Each row was made from one small tree. Brackets hold a mark, then the marks that hang from it, in alphabetical order. Every link used is in the known rows. Write each row's tree.
In the rows, zero is written as 128.
Known rows:
[nevos [dafug dakif ropuvat]]: [142 112  93 166 157  88  64  74 167 125 105 112 114 144 132 101 117 100
 133  90 161 139 126  66]
[nevos [dafug dakif] [pumuz [pepob rafi]]]: [124 119  92 143 139  70  67 136 165 119  88 132 103 155 159 107 126 122
 136  65 145 145 120  70]
[sopel dafug ropuvat]: [147 139 138 154 115  94 113 101 167 154 123 113 103 172 170 135 128 120
 126 131 133 132 113  84]
[pumuz zezu]: [161 108 128 166 126  91  92 123 147 137 111 119 114 150 170 114 159 119
 155  93 145 108 123  73]
[pumuz [pepob rafi] zezu]: [138 114 117 146 116  68  96 136 136 117  99 132 107 145 164  99 182 138
 162  81 133 132 126  64]
[gavodof [ropuvat dafug]]: [166 128 115 150 110 100 120 116 134 113 101  85 113 155 159 121 143 124
 124  88 150 122 118  69]
[nevos [dafug dakif] [pumuz [pepob rafi] zezu]]: [130 109  94 135 135  49  55 133 161 116  90 141 100 148 165  91 149 114
 165  46 134 149 122  50]
[dafug dakif ropuvat [sopel gavodof]]: [142 126  84 190 152  96  69  70 167 125 123 115 118 141 148 132 131  79
 149 106 199 139 146  61]
[gavodof ropuvat [sopel dafug]]: [187 147  97 141 133  89  92 140 132 157 103  99 105 178 198 149 136 137
 108  96 133 129 139  78]
[ropuvat [dafug sopel]]: [140 123 109 174 109 104 103  97 143 123  99  69 122 161 171 127 131 118
 133 102 175 123 140  70]
[pepob rafi zezu]: [116 143 121 156 111  92 104 127 163 141 110  92 121 171 140 100 150 126
 151 103 161 134 128  89]
[sopel gavodof]: [167 120 117 183 127 116 111 124 139 135 116 128 113 156 180 145 143 111
 139 120 165 101 129  89]
[zezu [pepob rafi]]: [121 136 118 159 117  89 107 142 148 120  86  99 123 139 162 122 149 122
 124 103 163 124 131  85]
[dafug [sopel ropuvat]]: [130 133 117 163 117 101 108 113 192 137 122  88 116 176 155 136 147 127
 132 117 165 117 135  81]
[gavodof [ropuvat [dafug dakif sopel]]]: [148 125  93 155 125  89  99  91 150 115 102  65 116 146 148 118 123 106
 131  78 187 142 134  48]
[dakif [dafug ropuvat]]: [148 124 122 179 113 107  94  81 137 108 114 110 111 153 148 120 132 102
 118 111 140 143 122  84]
[sopel gavodof [ropuvat [dafug dakif]]]: [150 128 121 167 105  97 110  74 145 105 116 113 118 146 157 121 130  74
 147 121 170 124 113  69]
[pumuz pepob]: [158 106 118 157 132  95 108 122 142 121 107 129 108 162 166 128 144 139
 123 104 146 121 122  82]
[sopel [gavodof [dafug dakif]] ropuvat]: [158 112 108 175 140 114 105 102 161 122 116 127 114 154 131 125 138  88
 136 126 158 107 110  71]
[pumuz [zezu pepob]]: [151 106 127 155 125  77  97 125 147 118  94 115 119 140 181 124 155 109
 145  94 151 116 128  63]
[nevos dafug [pumuz pepob]]: [155 104  99 145 139  83  83 139 164 125  95 136 100 180 189 133 131 140
 124  77 129 124 124  77]
[ropuvat dafug]: [153 119 125 172 110 107 109 101 132 120  98  90 123 152 167 119 132 115
 129 106 155 113 117  80]
[dafug dakif sopel]: [137 116 102 178 145 100  82 101 166 140 112  89 116 149 151 127 115 109
 133  97 195 129 136  71]
[dakif [dafug ropuvat sopel]]: [134 126 105 180 117 104  89  78 151 111 116  88 113 161 156 127 134 107
 124 107 160 151 142  74]
[dakif [dafug [sopel gavodof ropuvat]]]: [139 130 116 174  88 111 121 101 151 112 128 102 106 178 184 148 143 104
 136 131 158 131 140  80]

Write each row's tree:
[134 117 102 175 124  96  87  77 145 120 100  71 121 145 155 116 111  98
 137  95 192 135 134  60]
[ropuvat [dafug dakif sopel]]
[129 116  81 169 147  93  72  93 179 133 107  86 117 168 157 120 136 123
 136  97 163 136 154  66]
[nevos [dafug ropuvat sopel]]
[129 117  65 144 139  64  65  93 192 117 114 123 104 203 180 131 149 107
 159  86 156 165 160  49]
[nevos [dafug ropuvat [sopel gavodof]] [pumuz [pepob zezu]]]
[118 128 114 137 113  74 109 126 154 123 106 110 113 174 145  99 160 138
 147  97 150 150 130  79]
[pumuz [pepob rafi zezu]]
[125 126 123 152 112  70  96 140 143 116  86 108 122 132 171 108 171 116
 155  87 150 126 131  64]
[pumuz [zezu [pepob rafi]]]
[132 113  99 167 144 105  93  97 188 130 110  86 119 163 120 118 131 107
 127 111 171 122 122  64]
[gavodof [dafug dakif [sopel ropuvat]]]
[160 112  69 150 145  67  63 128 176 133 110 118  97 164 193 130 146  95
 171  48 169 134 148  35]
[nevos [dafug dakif [sopel [gavodof ropuvat]]] [pumuz zezu]]
[135 119  90 165 138  98  73 137 189 149  99  90 110 184 190 139 123 130
 130  80 160 117 145  78]
[nevos [dafug sopel] pumuz]
[164 144  93 165 156  78  47  75 143 148 106 114 114 152 163 128 114  93
 117 103 152 152 135  71]
[gavodof [sopel [dafug dakif ropuvat]]]
[130 125  94 179 157  90  65  69 182 129 118  98 121 141 127 116 122  94
 133  97 193 144 137  64]
[dafug dakif ropuvat sopel]
[114 113  98 135 133  48  59 110 210 116  94 102 114 161 178 123 136  87
 154  70 161 143 140  38]
[nevos [dafug dakif [sopel ropuvat]] [pumuz [zezu pepob]]]
[135 136 113 152 123  82  90 153 163 124  98 137 109 162 165 126 153 135
 125  79 138 131 121  87]
[nevos [pumuz [pepob rafi]]]
[161 150 117 146 118  88  90 117 156 157 112 106 110 186 191 146 135 125
 114 124 128 125 134  90]
[gavodof [sopel dafug ropuvat]]
[146 117  95 185 120 101  95  76 131 116 109  90 120 145 174 130 119  81
 151 106 200 131 140  56]
[ropuvat [dafug dakif [sopel gavodof]]]
[161 124  85 167 142 100 100 114 157 132 122 103 108 152 165 143 134 100
 140  92 198 129 143  60]
[dafug dakif [sopel [gavodof ropuvat]]]
[155 107 110 155 133  80  69 137 170 140  98 123 105 169 190 118 147 118
 155  68 128 111 124  68]
[nevos dafug [pumuz zezu]]
[167 119  74 172 170 100  52  95 149 125  91 105 127 152 121 114 137  99
 109  96 151 121 130  70]
[gavodof [dafug dakif ropuvat] sopel]
[121 118  97 152 134  88  85  94 194 133 112  83 114 169 152 115 117 113
 140 100 172 134 137  67]
[nevos [dafug dakif [sopel ropuvat]]]
[174 124 101 162 118  97 113  94 120 109 109 105 111 137 161 124 130  87
 142  91 175 129 120  57]
[sopel [gavodof [ropuvat [dafug dakif]]]]
[162 123  93 154 146 101  77 118 164 129  95 100 124 168 133 120 140 109
 111 108 144 106 120  79]
[gavodof [dafug dakif] [sopel ropuvat]]
[138 109  79 183 169 103  68  78 173 125 104  90 122 144 106 111 129  95
 127 100 177 135 132  54]
[gavodof [dafug dakif ropuvat sopel]]
